Known rows, with every step that occurs:
mipo > gumok > laligak > neke > damira > teto: [ 10   4  21  12 -11   8   2  -4   0  -2  -7   3  16   0  14   0  11  -7
   0   1  11  -7  11  14  -6   7  -9  -4   8   4  -4   3   0  10  13   5
   4  -4  -3   0  -5]
damira > neke > solil: [ 20  -2  13  11 -10   6   5   4   2   3  -4   5   5 -17   3   2  -5  -1
  -6  -1   7  -8   1  -2   0  -2   3   7  13   7  -7  13  -4  17   5   1
  -5 -12  -3  -1   3]
mipo > gumok > lusum: [ 12   1  11   8  -6   5  -3  -3   2  -9  -6   9   4   2   4  -4   6  -2
  -1   6   7  -4   1  -7  -4  11 -21  -7  -6  -2 -10  -3  13   9  -3  -7
  -4  -8  -5   1   8]
solil > gumok: [  8   5   9  11   1   4  -2   2   4  -9   0  -1   3 -11   5   2   4   2
  -7  -5   3  -1   1 -18  -2   0  -7  -1  -8   5  -9  -4  -3   0  10  -1
  -2  -1  -5   1   7]
damira > teto: [ 20   1   5   8 -10   8  -2  -2   1   2   2   3   8  -5  12   3   0  -3
  -1  -4  12  -6   1   6   1   1  -1  -1   3  -1   6   1 -10   4  12   0
   2   1   2   3  11]
teto > damira > neke > solil > kasit > laligak > gumok > mipo: [-11  10  54   8  -2   4   0   4   4  -7   7  -4   0   7   7  -5   9 -14
   6  -1  13   0  -1 -21  -9  13  -5   9  10   4 -26   9  -5   8  -9  -3
   4 -12 -14  -7  16]
neke > solil > gumok > laligak: [  1   5  36   9  -5   7   3   2   4  -6   4  -1   0  -2   3 -14   1   5
  -2  -4  12   1   5 -14  -4  10 -21  -2  -1  10 -18   0  -1  17   1   1
  -2  -4  -8  -3  -2]
laligak > neke > damira > teto > bilan: [  2   4   6  10  -8  10  -1   3   1  -8  -2 -13  24 -12  14  13   9   1
  -4  -3   5  -6  11  15  -1   2  15  -1   6   6  -4   6 -20   4  14   3
  12  -7  -4  -1  -2]
mipo > gumok > laligak > kasit: [-18   5  24   9 -10   2   1   8   4   0   4   7   1  15   0 -11   7  -5
   4  -1   5  -6   5   5 -10  18 -27   4  -3  -7 -21   1  10   6   5  -6
   3  -3  -5  -6  -6]
neke > damira > teto > kasit > laligak > gumok: [-18   4  42  12   3   6   1   4   3 -10   5  -5  13  18  10  -2   8 -13
  -3   1  14  -4   6  19  -5   3   8  -3   9 -16 -10   0  -5   2   9  -8
   4 -21  -9  -4   3]
laligak > neke > solil > kasit: [ 11   7  18  13  -3   1   4   9   1   0  -2 -13   0  10   4  -9   5  -1
  -5  -8   7  -5   2   1  -8  15  -6   2   1  -4 -15  15 -22   9  12   4
   4 -11  -6  -2   7]
neke > solil > kasit > laligak: [ -1   7  22  10  -3   6   4  10   4  -5   8  -6  -2  21   4 -16   6   5
   0  -3  14  -4  -2  -4  -1  15  -2   1   4 -13 -19   9  -9  14   1  -5
  -3 -18  -8  -4   0]
kasit > solil > gumok > laligak > neke > damira > teto > bilan: [-11   5  24  13  -1  11   0   0   3 -18   4  -9  18  -3  13   3  11   9
  -2  -7   6  -2  12   7  -6   2   0  -2   3   4 -13   3 -19  12   8   5
  15  -4  -2   1  -7]
neke > solil > kasit > laligak > gumok > mipo: [-13  12  49   7   1   6   1   2   3  -7  10  -9  -2  23   5 -15  10  -4
   6  -4  20  -1  -5 -10 -11  18 -13   1   3  -3 -17  12  -7  10 -10  -7
   8 -11 -14  -7  13]
teto > bilan: [ -3   3   1   5  -8   6  -1   7   3  -7   6  -9  15 -12   2   6   3   0
  -4  -2   4  -5   3  -2   1   2   5  -3   0   3 -14   2  -8   3   6  -2
   9  -5  -4  -2  -3]
kasit > solil > gumok > lusum > laligak: [ -9  10  16   9  10   6  -1   2   3 -18   8  10  -9  16   4 -16   2  14
  -2  -2   7  11   2 -24 -10   0 -12   1  -2  -5 -23  -6  -1  12  -7  -4
   0  -2   0   4   7]
lusum > laligak > neke > damira > teto: [  6   9   7  10  -4   8   2   1  -2  -1  -2   2  10   2  15  -2   6   4
  -2  -1  10  -1  11   6  -5  -2  12   2  13   1  -6   1 -11   5  15   5
   4  -3   0   2   0]
kasit > solil > gumok > lusum > laligak > neke > damira: [-13  13  12  14  11   6   2   1   1 -16  -1   2  -2   8   9 -15   9  12
  -7   1   6   8   8 -10 -13   0   3   3   5  -2 -24  -2  -2  10   6   2
   1  -7  -3   3  -8]
solil > gumok > laligak > neke > damira: [ -1   8  23  12   1   4   3   0  -1  -3  -4  -5   8  -5   7  -8   9   0
  -5  -1   5   0   8  -4  -9   4  -2   3   2   8 -18  -4  -8   8  14   3
  -2  -3  -7  -4 -16]
solil > gumok > lusum > laligak > kasit > teto > damira: [-32  13  21   7   5   4  -1   7   6 -16   4   3   1  -6   8 -13   8   5
   0  -2   0  11   8 -13  -3  14  -6   5  -5 -16 -32 -17   8  -1   2  -1
  -2   0  -2  -6  11]
teto > kasit > solil > gumok > laligak > neke > damira: [-15   8  28  14   9   3   4   2   1 -12   3  -8   8   4   6 -13   7 -14
  -7  -1   4  -4   8   5 -14   5   5   1   9   1 -22  -1 -12  11  11   0
   7 -10  -4  -3 -17]
damira > teto > mipo > gumok: [  6   6  10  11 -14  10  -1  -3   6 -10  -5  10  15 -17   6  13   7 -24
  -2   0   8 -13   6 -10  -1   5  -5 -13   1  14   4   2  11   3  -1  -1
   5   2  -3   5   9]
neke > solil > kasit > teto > damira: [ -5  10  21   2  -1   4   1   6   7  -6   1  -7   8 -27  11  -9   6  -5
   0  -5   4  -1   4  -3   3  18  -4  -4   3 -11 -18   2   6  10  12   5
  -4 -13  -3  -6  11]
neke > solil > kasit: [ 11   6  25   6  -7   4   2   7   3   0   2  -7   0  -2   4  -8   0   0
  -3  -6  11  -5   0  -8  -2  14  -9   1   1  -6 -13  12  -8  13  10   1
  -1 -15  -7  -1  10]
neke > solil > gumok > lusum > laligak > kasit > teto > damira: [-31  14  29   8   2   7   2   7   9 -20   2   2   0  -7  10 -17   6   9
  -1  -3   2  10  10  -7  -2  19  -6   4   0 -14 -31 -10  10  10   0   0
  -5  -4  -6  -7  13]
neke > solil > gumok: [  5   6  20  13  -1   8   1   3   6  -9  -3   1   2 -15   6  -4   1   9
  -8  -6   7  -4   4 -11  -1   3 -10  -3  -4   4  -6   6   3  10   7   2
  -2  -6  -8   0   9]
lusum > laligak > neke > damira > teto > bilan: [ -6   8   8   8  -6  10   0   6   0  -9   4  -8  18   2  12   8   8   6
  -1  -3   7   1  15   8  -2  -2  18   1  11   5 -15   3 -16   3  12   3
  14  -5  -2   0  -4]
lusum > laligak > neke > solil > kasit > teto > damira: [-15  15  17   7   4   2   5  11   4  -8   1  -6   6  -7  11 -15   9   0
   1  -5   4   6   9  -3  -2  15   3   1   7  -9 -29  -1  -6   5  10   8
   2  -9  -2  -5   5]
mipo > gumok: [  6   5   3   9  -5   4  -1   1   5  -4  -4  10   8 -10   4   2   6  -7
  -3   1   5 -12   1  -2  -2   5 -16  -6  -2   6  -3   4  19   5   7  -2
   0  -8  -4   1   4]

Rows:
[ 13   0   2   7  -9   2  -1   6   1   3  -2   9   9 -28   5   9  -1 -11
  -4   3  -2  -5   2 -15   0  -5  13  11  10  11 -16  -2   3  -1  12   3
  -7  -6  -1  -1   5] -> teto > damira > neke
[ -4  10  10  13   1   3   2   6  -1  -4  -3 -12   6  16  10  -9  12   2
  -4   0   9  -4   4   3  -6   9  14   5   7  -8 -21   5 -16   8  16   0
  -1 -15  -7  -3 -13] -> solil > kasit > laligak > neke > damira
[-29  10  27  12  -3   6   5   1   4 -17   6  -6   7  -2   0 -10   9 -20
  -2  -7   6   3   5 -10  -5  17   0  -3  -5  -3 -14  -8  -5   3  -3  -5
   4   6  -3  -8  -3] -> solil > gumok > laligak > kasit > teto > mipo
[ -4  12  18  12   5   4   2   1  -2 -12  -5   0   4   6   8  -8   9  13
  -7   2   6   8  11 -15  -9   3   5   4   2   1 -27  -7  -8   5   6   1
  -2  -4  -7   0  -4] -> solil > gumok > lusum > laligak > neke > damira
[  1  11  17   5   1   7  -4  -4   2 -10   6  -3   3  -8   5  -2   5  -2
   1  -4   7  -3  -2 -27  -5   7  -6   4  -2  13  -8  -1 -11   2  -3  -5
   5   6  -6  -1  12] -> solil > gumok > mipo
[ -6  14  20  15   3   9   2   1   4 -16   3  -7   3  14   9 -13  10   6
   0  -4  11  -4   0 -13  -9  13   1   4   4   9 -14   7 -16  13  -9  -3
   9   4  -9  -5   7] -> kasit > laligak > neke > solil > gumok > mipo
[-11   4  31  10   9   2   2   2   4 -13  14   0   1   8   1 -16   1 -13
  -3  -4   8  -2   1  -7 -10   7 -12   1   2  -2 -21  -7 -10  12   3  -5
   5  -7  -1  -2  -3] -> teto > kasit > solil > gumok > laligak
[ -3   5  27  13   9   8  -1   0   6 -21   5   1  10  -9  12   1   1  -8
  -8  -6   4  -9   5  -2  -5  -1   4  -1   7  -9  -3   0  -8   7  15  -1
   7 -14  -2   3   4] -> neke > damira > teto > kasit > solil > gumok
[ -1   2   8   9   6   6   1   2   4  -9  11   2   6   3   8  -5  -3 -16
  -4  -4   7 -12  -1  15  -5   2   6  -1  14 -13   2   5 -15   8  12  -4
  11 -12   5   3   7] -> damira > teto > kasit > solil
[-10   3   9  10   4   3   3   9   3 -11  12  -4   7  22   2 -11   1 -14
  -3   3   8  -8  -1   6  -1   7  17   1   9 -11 -18  -4 -14   6   5 -11
   2 -16  -3  -6  -4] -> teto > kasit > laligak
[  6   1  29  22   5   7   3   4   2 -29   1  -4   4  27  11 -10   5   3
  -6  -1  12   0   8   5  -8  15   4   0   1 -11 -15  -4 -30  12   1  -6
   7 -10  -7  -2  19] -> damira > teto > kasit > laligak > neke > solil > gumok > lusum
[ -5  13   4  15  -3   4   4   2  -1 -14  -3   5   1  18  -1  -7   9 -12
  -1   4   8   4  10 -13 -14   8   0  -5   1  13 -23  -4  -5   2  -9  -2
   7   4  -3   1   3] -> teto > mipo > gumok > lusum > laligak > neke
[  5   4   7  13  -3   0   4   2  -1  -2  -4  -2   7  13   3 -10  10 -10
   0   1   7  -6   6   7 -12  10 -18  -4  -1   9 -18   1   0   6   4   1
   6   1  -3  -4  -9] -> mipo > gumok > laligak > neke
[-19   6  20  12   5   3   1   4   3  -3   6  -3   2  20   4 -10   9   1
  -2   0  14   1  -2   5  -8   1  -6  -2  -4  -9 -12   2   4   3   1  -7
  -2 -11  -7  -5   4] -> kasit > laligak > gumok
[  3  -3  49  14  -3   3   2   4   1 -10   1  -4  -6  28   5  -7   6   3
  -2   0  15   4  -1  -9  -9  12 -13   6  -3 -15 -24   6 -15  14 -10  -7
  -6 -20 -11  -4  18] -> damira > neke > solil > kasit > laligak > gumok > lusum
[ -6  10  10  18 -10  11   4  -1   4 -14  -8   3  18   0  12   7  16 -21
  -4   3   9 -11  10   4  -5   5  10 -12   7  11  -2   2   6   4   1  -2
   6  -4  -5   1  -6] -> kasit > laligak > neke > damira > teto > mipo > gumok
[  5   2  27  10  -2   4   3   2  -2  -4   4  -5  16   6   9  -3   3 -24
  -1   2  11  -8  12  16  -7   9  13   2  16  -2  -9  -5 -23   6  15  -1
  10 -11  -2  -3  -2] -> gumok > laligak > neke > damira > teto > kasit
[ 11   3  14  10 -13  10  -3  -7   4 -18  -6  10  10  -6   5   8   8 -22
   0   3  11  -6   5 -11  -3  12 -11 -12  -3   9  -1  -4   7   6 -10  -6
   3   2  -4   4  17] -> damira > teto > mipo > gumok > lusum
[-13  12  14   7  -2   7   3  -1   4 -19   2  10   4   5   2  -9   7 -12
   2   4  11   6   6 -18  -3   9  -5 -12   1   2 -18 -10  13   8 -15  -6
   3  -4  -1  -1   4] -> kasit > teto > mipo > gumok > lusum > laligak
[ -5   8   0  18  -1   7   7   7   2  -2  -1  -7   4  20   6 -17   6   3
  -6  -1  11  -5   4  15  -7   8  10   0   9  -3 -11  13  -8  17   4   0
   2 -10  -5  -6  -4] -> kasit > laligak > neke > solil
[  4   5  13  16   3   0   3   3  -2  -6   1  -7   4  12   3 -10   9   3
  -3  -4   6   3   6  -6 -12   7 -11   2  -6   9 -19  -6 -20   4   8   3
   4   6  -3  -4  -5] -> solil > gumok > laligak > neke
[  2   8  10   4   0   4  -1   3  -1  -6   8   7  -5  15   1 -14  -1   5
   1   3  13   9   2 -16  -4   4  -7   1   2  -1 -24  -9  -3   9  -4  -6
  -3  -4  -1   1   4] -> gumok > lusum > laligak
[  4   4  19   6  -8   3   1   0   2  -1   2   9   6   4   1  -6   6 -10
   3   2  11  -6   3  -3  -5  12 -26  -6   0   7 -16  -1  15  11   2  -3
  -1  -3  -5  -3  -6] -> mipo > gumok > laligak
[ -1  10  36  13 -10   3   7   6   3  -8  -4  -7   4   5   0  -9  11 -25
   0  -4  10  -5   8 -10 -12  22 -17  -6   0  10 -21   9  -9  12  -2   2
   8  -7  -9  -3   1] -> teto > mipo > gumok > laligak > neke > solil > kasit
[  6   3  28  12 -11   6   6   2   6 -14  -9   1  12 -17   4   7   8 -27
  -3  -3   5 -11   2  -9   0  11  -3  -9   5   2  -7  12   1   7  -2   0
   3 -15  -4  -1   5] -> damira > neke > solil > kasit > teto > mipo > gumok
[  5   6   1  14  -6   9   2   1   0  -2  -3  -3  14   8  17  -3  10   2
  -3   1  13  -6   8  17  -3   2  17   2  11  -5   0   2 -14  10  17   1
   1  -6  -2  -1  -7] -> kasit > laligak > neke > damira > teto
[-25  10  36   8   6   4   1   2   3  -9  14  -8   5  26   2 -11   7 -24
   4   2  16  -4  -3  -2 -11  11   4   1   7  -3 -16   1 -11   3  -7 -14
  12  -9 -10  -8   8] -> teto > kasit > laligak > gumok > mipo
[-17  15  34   3   3   4  -1  -2   0   0  12   2  -3  15   2  -8   5  -1
   7  -1  16   5   0 -17 -12   4 -12   4   5  10 -17   1   2   0  -7  -6
   9   3  -7  -3  10] -> lusum > laligak > gumok > mipo
[ 19  -1  22  17  -4   6   3   4   4  -9  -4   4   5 -18   5   7  -2   6
 -10  -5   4  -4   2 -20  -2  -2  -3   7   3   6 -11   8  -7  11   6   4
  -3  -8  -6   1   8] -> damira > neke > solil > gumok
[ 12   0  28  13  -6   7   0   2   4 -13  -6   7   0 -24   7   3   1  -1
  -6   1   2   3   5 -24  -2   6  -5   4  -1   7 -23  -4   0  13  -3   2
 -10  -6  -9  -1  17] -> teto > damira > neke > solil > gumok > lusum
[  2   8  -2  11   5   1   3   5  -4  -6   2   1  -4  24   3 -13   4   6
  -1   2   9   9   6  -5 -12   6   3   4   1   0 -24  -6 -17   5   1  -1
   3   2   0   0   2] -> gumok > lusum > laligak > neke
